Each row was made from one small tree. The marks that hang from a mark follow it in brackets, in alphabetical order. Every link used is in the known rows. Write each row's tree.
Known rows:
P{D}: -0.8	-13.0	15.6	3.2	-3.5	5.2	3.8	-13.6	0.6	3.5	-2.7	-0.5	-3.6	30.5	-4.8	-4.3	4.6	5.7	1.6	8.0	4.8	2.3	-8.5	-5.8	-3.7
D{P{N} R{M{B}}}: -18.0	-17.8	22.0	15.8	-3.9	22.5	16.8	-4.7	3.7	38.6	-12.2	8.8	-10.1	28.1	-8.0	-3.2	3.8	8.7	43.6	4.5	13.8	-3.1	-8.4	-4.9	-19.0
D{R}: -9.2	-9.2	12.6	4.9	-2.2	-7.7	3.7	-3.2	-3.5	10.2	-0.7	5.6	6.9	11.7	-5.8	-4.6	-0.1	6.4	12.8	-1.6	5.6	1.0	-10.4	-4.4	-5.3
B{M{R}}: 5.8	-6.4	-23.5	4.1	-0.2	4.8	-8.0	-12.4	0.9	-13.1	-9.5	4.1	3.5	-1.6	15.9	-8.1	9.1	9.8	-4.4	7.9	6.4	4.1	-8.1	-0.3	-4.1
E{B{M{P W}}}: -15.8	-24.7	-19.6	5.1	-18.3	11.9	-9.0	-4.9	-4.0	-16.8	-13.5	2.1	16.5	13.4	-17.8	-6.8	15.3	7.5	7.8	9.7	-1.3	-6.2	-12.4	-4.5	-4.1
E{B{M{P}}}: -7.8	-17.4	-21.1	1.7	-12.1	-0.8	-3.6	-9.0	-2.7	-15.0	-16.5	10.6	17.9	-4.5	-13.1	2.1	19.8	7.3	-6.5	16.4	3.8	-4.0	-14.6	-4.4	-3.5
D{P{M{W}} R}: -27.5	-23.4	36.3	2.6	-6.9	2.8	0.0	-9.5	-2.1	25.5	1.0	2.6	9.5	41.7	-6.5	-9.0	-7.7	6.6	45.8	-16.5	-1.1	9.0	-2.3	-5.4	-15.3
M{B R{D} W}: -18.7	-12.9	6.0	10.0	-8.6	18.8	1.2	3.1	0.4	4.1	-8.2	-10.6	1.9	22.9	20.3	-17.1	3.9	8.4	34.5	-14.5	-5.7	2.7	-1.4	-14.5	-9.6
M{W}: -17.8	-16.8	5.1	0.3	-8.2	11.7	-2.1	-4.1	-2.7	-2.3	-0.9	-3.1	1.2	24.1	-8.5	-10.7	-4.5	6.9	12.6	-0.1	-1.4	-2.7	-4.0	-7.3	-6.2
B{E M{W}}: -8.2	-14.5	-7.0	0.6	-13.3	14.1	-5.5	-13.1	-4.4	-10.2	-6.5	-2.5	-5.7	11.0	-4.7	-12.9	11.3	8.7	10.6	8.8	7.9	-5.9	-19.1	-5.6	-0.3
R{M{P W}}: -10.0	-26.0	2.0	12.5	-13.9	11.6	-2.6	-1.6	-1.0	-14.2	-14.3	-10.4	11.7	50.2	-26.8	-12.7	-1.2	6.8	36.2	5.4	-4.1	-7.1	-7.9	-2.4	-10.4
D{P{M{B W}} R}: -39.8	-29.8	39.4	8.5	-9.2	16.3	8.6	-8.6	-3.8	29.9	-3.2	9.5	7.8	47.4	-4.6	-11.7	-5.4	5.3	52.3	-15.8	3.8	1.7	-5.1	-12.3	-20.1
D{R{M}}: -7.6	-9.1	14.1	13.2	-2.5	1.4	6.1	-4.6	-1.9	11.0	-4.6	-2.8	6.3	28.7	-14.2	-5.1	0.0	6.7	24.9	-1.4	6.1	0.3	-14.6	-0.2	-6.9
R{D{P{N}} M}: -2.3	-7.5	20.1	-1.1	1.1	10.7	9.2	-8.4	7.5	31.4	-7.8	-6.6	-16.9	20.4	7.3	5.6	3.3	9.0	30.0	3.5	1.3	11.0	0.4	-5.3	-14.3
M{P{D} R W{L}}: 4.2	-26.1	22.3	17.3	-17.9	-5.1	-8.8	0.9	2.5	-16.0	-9.2	-16.7	4.9	57.8	-4.5	-19.6	-7.6	9.7	38.1	-2.4	-1.2	1.7	-4.0	-4.4	-4.0
P{D{R} M{W} N}: -6.0	-33.8	34.0	-1.3	-10.0	19.0	3.0	-15.4	4.1	17.5	6.6	-13.9	-21.1	38.7	-2.6	-11.7	9.2	11.7	52.5	-11.0	5.1	-5.2	-3.2	-5.1	-12.2
D{R{M{B W{L}}}}: -26.0	-20.9	39.5	23.4	-13.2	11.5	9.6	5.2	-7.1	17.2	1.1	-8.2	1.9	61.2	-14.8	-16.9	-18.1	6.5	49.4	-9.8	12.2	-7.2	-16.8	-10.9	-10.9
E{B}: -19.8	-8.9	-6.5	-3.6	-7.3	5.7	5.3	-4.1	1.3	3.9	-5.9	4.3	6.7	-15.8	-10.9	3.8	8.8	8.8	-12.8	4.9	-0.1	-0.6	-9.7	-6.9	-1.9
P{M N}: -4.2	-24.7	5.2	-19.8	-0.6	7.2	8.0	-17.8	7.9	5.4	1.4	-0.8	-18.8	-8.9	5.7	2.3	8.2	13.2	14.8	4.0	5.1	-7.3	1.7	-7.9	-14.8
P{D M{B R}}: -9.8	-23.0	14.4	6.0	-5.1	19.8	8.7	-17.7	7.3	3.0	-8.7	-4.7	-3.0	29.8	13.2	-11.6	12.4	10.3	25.8	-6.0	3.9	0.6	-4.4	-10.1	-13.2
M{B{E} R W}: -20.6	-16.5	-6.1	11.4	-17.0	26.0	2.9	0.0	2.7	-6.5	-16.1	-6.3	-4.5	4.9	0.5	-21.1	11.5	12.5	31.8	-2.9	1.2	-9.4	-11.6	-11.0	-4.6
M{P{D{R}} W}: -4.1	-28.4	25.9	19.4	-16.5	0.5	-4.5	-2.1	-4.7	-1.3	-7.4	-6.3	11.4	63.1	-20.8	-16.7	5.7	4.9	44.9	-2.5	-1.4	-3.2	-10.3	-3.1	-5.8
B{M}: -0.9	-10.3	-10.5	-2.7	-0.1	2.1	-2.5	-15.7	-4.8	-7.2	-3.3	9.5	1.2	6.9	4.8	-2.1	5.2	5.9	-10.3	12.2	10.1	-0.5	-12.1	-5.2	-5.2

Which tree is each row?
-14.8	-11.4	32.8	-11.3	2.2	-9.5	6.1	-15.8	2.5	24.7	-1.3	0.4	3.4	22.1	17.0	6.3	-1.1	5.3	23.7	-10.2	-4.3	18.7	1.5	-11.8	-14.6 | R{D{P{M}}}
-30.2	-14.6	30.7	14.9	-7.4	27.0	8.9	-1.8	-2.5	27.6	-10.0	-7.2	3.1	61.3	0.3	-8.8	-6.1	3.5	45.2	-8.0	-1.8	9.6	-5.9	-13.4	-16.2 | R{D{P} M{B W}}
-16.5	-12.1	5.6	9.9	-10.9	21.7	15.7	-8.2	1.2	3.6	-16.9	-2.2	-3.7	14.8	-15.0	-8.0	10.6	9.0	21.8	10.0	9.5	-11.3	-21.1	-9.7	-7.3 | R{M{B{E}}}
-4.8	-13.6	-21.0	7.8	-6.5	16.9	-12.4	-8.1	-1.1	-16.1	-7.2	-3.5	2.6	16.0	9.9	-16.7	5.7	9.9	11.7	0.9	2.5	2.2	-5.9	-1.3	-4.9 | B{M{R W}}
-5.8	-22.7	-11.7	11.1	-13.8	4.2	-10.0	2.6	2.4	-22.6	-17.0	-7.2	13.5	24.3	-6.5	-17.5	4.8	10.4	32.1	-1.1	-8.5	-3.0	0.6	-2.8	-7.3 | M{P R W}
-30.0	-29.1	17.3	-3.6	-16.5	23.2	9.8	-12.3	-0.2	1.2	-6.0	-4.3	-5.6	17.1	-5.9	-13.9	8.9	9.9	37.3	-5.4	3.8	-13.6	-12.9	-17.3	-10.9 | P{M{B{E} W}}
-14.0	-6.1	13.4	7.4	-5.4	6.5	-6.7	0.9	3.0	15.2	-7.8	-8.1	4.2	30.0	18.4	-10.8	-3.0	7.9	32.9	-14.4	-10.8	20.2	4.5	-6.3	-8.6 | M{R{D{P}} W}
12.7	-23.6	-19.6	-5.3	-6.1	0.7	-3.1	-14.1	1.5	-14.8	-12.3	10.1	-7.6	-0.3	-0.4	-0.4	17.6	9.5	9.6	23.3	10.7	-11.3	-5.5	-3.2	-10.8 | B{M{P{N}}}
-7.9	-24.6	20.8	13.1	-15.8	-3.8	-1.6	2.3	-2.3	-12.0	-7.9	-14.5	8.0	58.7	-23.1	-12.3	-17.0	7.4	39.5	2.7	1.6	-5.5	-9.3	-5.7	-8.7 | R{M{P W{L}}}
-26.1	-20.1	8.8	5.7	-17.4	23.0	7.6	-3.4	-2.4	0.5	-10.3	-0.7	-6.4	15.0	-10.5	-15.5	7.4	8.4	25.0	3.0	5.2	-13.3	-15.7	-14.7	-6.1 | M{B{E} W}
-15.3	-24.1	37.5	8.4	-12.4	10.5	15.5	-18.0	0.5	17.3	-5.0	-1.5	-5.4	28.8	-4.8	-9.9	17.6	8.4	42.4	-6.4	11.9	-6.7	-21.0	-12.1	-8.5 | P{D{R} M{B{E}}}
11.9	-25.1	16.7	8.4	-10.4	-3.4	3.7	-7.4	3.1	6.4	-9.1	0.2	-7.6	27.7	-11.6	-4.7	17.3	9.1	37.3	9.6	6.9	-8.3	-6.4	-1.9	-8.8 | M{P{D{R} N}}
6.7	-16.5	-16.3	1.6	-13.1	-8.1	-3.3	-14.1	-2.9	-21.4	-19.2	7.2	6.9	2.3	-8.6	-4.1	19.4	7.9	9.5	20.2	8.1	-8.9	-19.4	-4.4	-2.6 | B{E M{P}}
-4.3	-21.6	5.7	-11.3	-5.8	15.1	-2.4	-8.0	10.6	4.7	-0.4	-23.0	-19.3	3.0	26.4	-9.5	10.7	15.8	46.0	-17.1	-7.9	2.7	8.6	-9.5	-13.2 | P{M{R{D} W} N}
-1.1	-21.3	1.9	17.2	-14.6	-1.1	-2.5	-10.3	-3.9	-0.9	-13.1	5.4	16.9	24.8	-16.0	-2.8	24.0	5.6	14.7	9.1	7.2	0.0	-21.2	-0.9	-0.7 | E{B{M{P{D{R}}}}}
22.3	-13.7	-24.7	-0.9	-4.3	-4.0	-7.3	-7.9	6.1	-12.8	-16.9	-4.5	-6.4	-6.9	25.3	-3.6	24.1	12.3	24.8	8.7	1.7	0.5	-0.7	-4.2	-9.1 | B{M{P{N} R{D}}}
6.6	-9.9	-5.8	5.2	-6.0	-15.4	-4.6	0.6	4.0	-12.5	-16.4	-6.8	13.2	8.1	14.6	-5.1	10.4	8.6	26.2	-1.7	-9.7	7.9	0.1	-7.0	-6.5 | M{P R{D}}
-16.5	-14.3	-28.7	7.0	-12.2	24.6	-10.7	-4.8	1.3	-10.6	-10.2	-4.9	6.6	-5.4	1.9	-12.3	14.4	12.2	0.6	-1.1	-0.2	2.2	-9.3	-1.2	-0.5 | E{B{M{R W}}}
-17.3	-12.4	26.7	11.0	-10.6	4.3	0.8	7.3	-1.1	5.4	-1.3	-14.9	-1.3	32.3	22.3	-16.7	-12.2	8.6	37.8	-16.0	0.5	4.3	-3.4	-18.6	-8.0 | M{B R{D} W{L}}
-19.4	-9.5	28.6	9.9	-5.8	14.0	0.2	-3.3	-0.6	23.7	-6.4	-12.6	2.0	55.8	-2.3	-5.4	-8.2	4.6	38.2	-8.6	-6.8	16.5	-3.4	-6.6	-11.0 | R{D{P} M{W}}
14.3	-18.9	-0.4	8.0	-15.2	-2.2	-3.1	-19.3	-1.2	-17.3	-17.4	1.8	0.7	29.1	-9.5	-7.0	25.0	7.0	13.4	21.6	9.9	-4.8	-21.7	-2.3	-0.1 | B{E M{P{D}}}
10.9	-20.1	-21.1	0.0	-7.7	0.0	-3.0	-2.1	10.6	-14.6	-19.1	-0.6	-6.1	-11.0	2.9	-6.1	15.9	14.7	23.1	11.3	-0.6	-7.3	3.8	-1.6	-10.3 | M{P{N} R}
-10.7	-1.8	25.0	6.0	0.7	1.0	6.0	-7.5	1.2	26.1	-8.8	-5.1	4.7	38.3	3.1	3.2	-4.5	4.3	22.9	-2.2	-2.7	18.6	-5.0	-5.5	-11.0 | R{D{P} M}
8.7	-17.2	2.5	0.7	-6.2	1.1	6.0	-4.2	5.9	0.4	-13.8	-12.8	-7.8	18.2	-2.3	2.1	13.1	9.7	37.8	8.7	-1.8	-3.7	-2.7	-6.2	-12.6 | R{D M{P{N}}}
-11.2	-13.4	21.5	3.0	-5.5	22.6	3.7	-4.1	5.7	29.0	-6.5	-14.7	-16.5	38.7	2.0	-3.3	-0.4	9.2	44.1	-3.5	-2.9	8.1	2.1	-5.3	-14.8 | R{D{P{N}} M{W}}
4.2	-29.1	3.1	12.5	-14.6	10.6	-9.8	-14.7	-5.7	-18.0	-9.7	-3.0	5.5	58.8	-9.5	-14.4	10.7	4.6	21.4	12.0	3.3	-3.1	-11.5	-3.0	-5.6 | B{M{P{D} W}}
4.4	-21.7	-5.3	11.4	-14.1	-8.1	-15.2	-1.3	-3.1	-25.5	-10.6	-5.7	9.5	34.9	4.1	-17.4	-6.9	9.6	26.8	3.6	4.8	-0.3	-7.0	-3.3	-5.3 | B{M{P R W{L}}}
10.3	-15.4	-28.6	7.2	-6.3	-5.5	-10.4	-9.3	0.8	-25.8	-19.4	6.1	15.4	7.0	6.8	-8.3	14.3	9.3	9.7	12.4	2.7	0.0	-7.1	0.7	-6.4 | B{M{P R}}
7.1	-17.6	21.6	13.1	-4.7	16.8	9.5	-11.1	5.4	19.8	-3.9	-10.8	-18.8	36.2	-12.5	-5.4	12.3	10.5	35.5	5.1	11.0	-3.3	-11.1	1.7	-8.4 | P{D{R{M}} N}
-3.5	-11.8	-2.0	10.5	-14.7	-3.6	5.2	1.2	4.3	-9.5	-26.3	-4.8	6.4	0.9	11.1	-10.1	22.9	10.2	38.9	0.1	-3.2	-2.9	-10.9	-14.4	-5.5 | M{B{E} P R{D}}
5.1	-33.6	10.4	12.3	-16.2	26.4	0.7	-8.1	6.0	-5.1	-14.0	-18.1	-14.8	57.9	-22.9	-12.5	11.6	10.6	46.6	11.3	0.6	-10.2	-4.7	-0.9	-11.8 | R{M{P{D N} W}}
25.8	-23.9	-19.4	7.1	-8.1	9.7	-7.2	-15.7	8.0	-16.9	-17.6	-1.6	-11.9	14.6	8.8	-8.6	25.7	12.7	20.1	18.3	7.9	-4.2	-3.7	2.0	-7.9 | B{M{P{D N} R}}
12.8	-25.6	7.8	0.6	-9.7	4.0	3.3	-11.5	6.8	-5.0	-11.6	-1.2	-13.5	23.1	-9.6	-2.3	16.4	9.6	19.3	17.4	4.7	-9.1	-2.5	-4.2	-9.3 | M{P{D N}}
-13.1	-10.7	16.9	6.3	-6.8	15.6	1.3	-2.6	-1.8	7.0	-2.0	-20.6	-1.1	44.3	-2.8	-8.9	-2.8	6.0	33.2	-8.4	-6.1	6.2	-6.9	-7.7	-7.2 | R{D M{W}}
-22.8	-26.9	32.1	-1.8	-2.9	12.5	15.9	-13.1	4.1	37.9	-4.6	14.2	-10.9	12.5	4.4	0.3	6.7	9.9	43.3	-3.8	11.9	-2.8	-1.8	-11.6	-23.4 | D{P{M{B} N} R}
-15.1	-25.1	-9.3	16.2	-23.0	15.5	-0.9	2.9	3.1	-19.1	-25.6	-3.6	6.3	15.5	-9.0	-22.2	17.0	12.0	43.9	1.9	-2.2	-13.8	-10.7	-9.8	-6.9 | M{B{E} P R W}
-17.8	-21.1	-0.2	-0.5	-2.9	13.7	8.1	-12.4	5.5	-1.6	-9.2	2.6	3.4	3.8	14.1	-9.7	7.0	11.2	23.0	-5.9	2.8	-2.8	-2.1	-12.6	-15.4 | P{M{B R}}
-14.8	-22.1	1.6	-3.1	-7.0	13.9	-5.4	-9.5	5.5	-8.1	-3.4	-11.4	2.7	16.9	6.5	-15.2	1.5	12.8	31.1	-14.1	-6.2	1.2	2.3	-5.2	-10.8 | P{M{R W}}
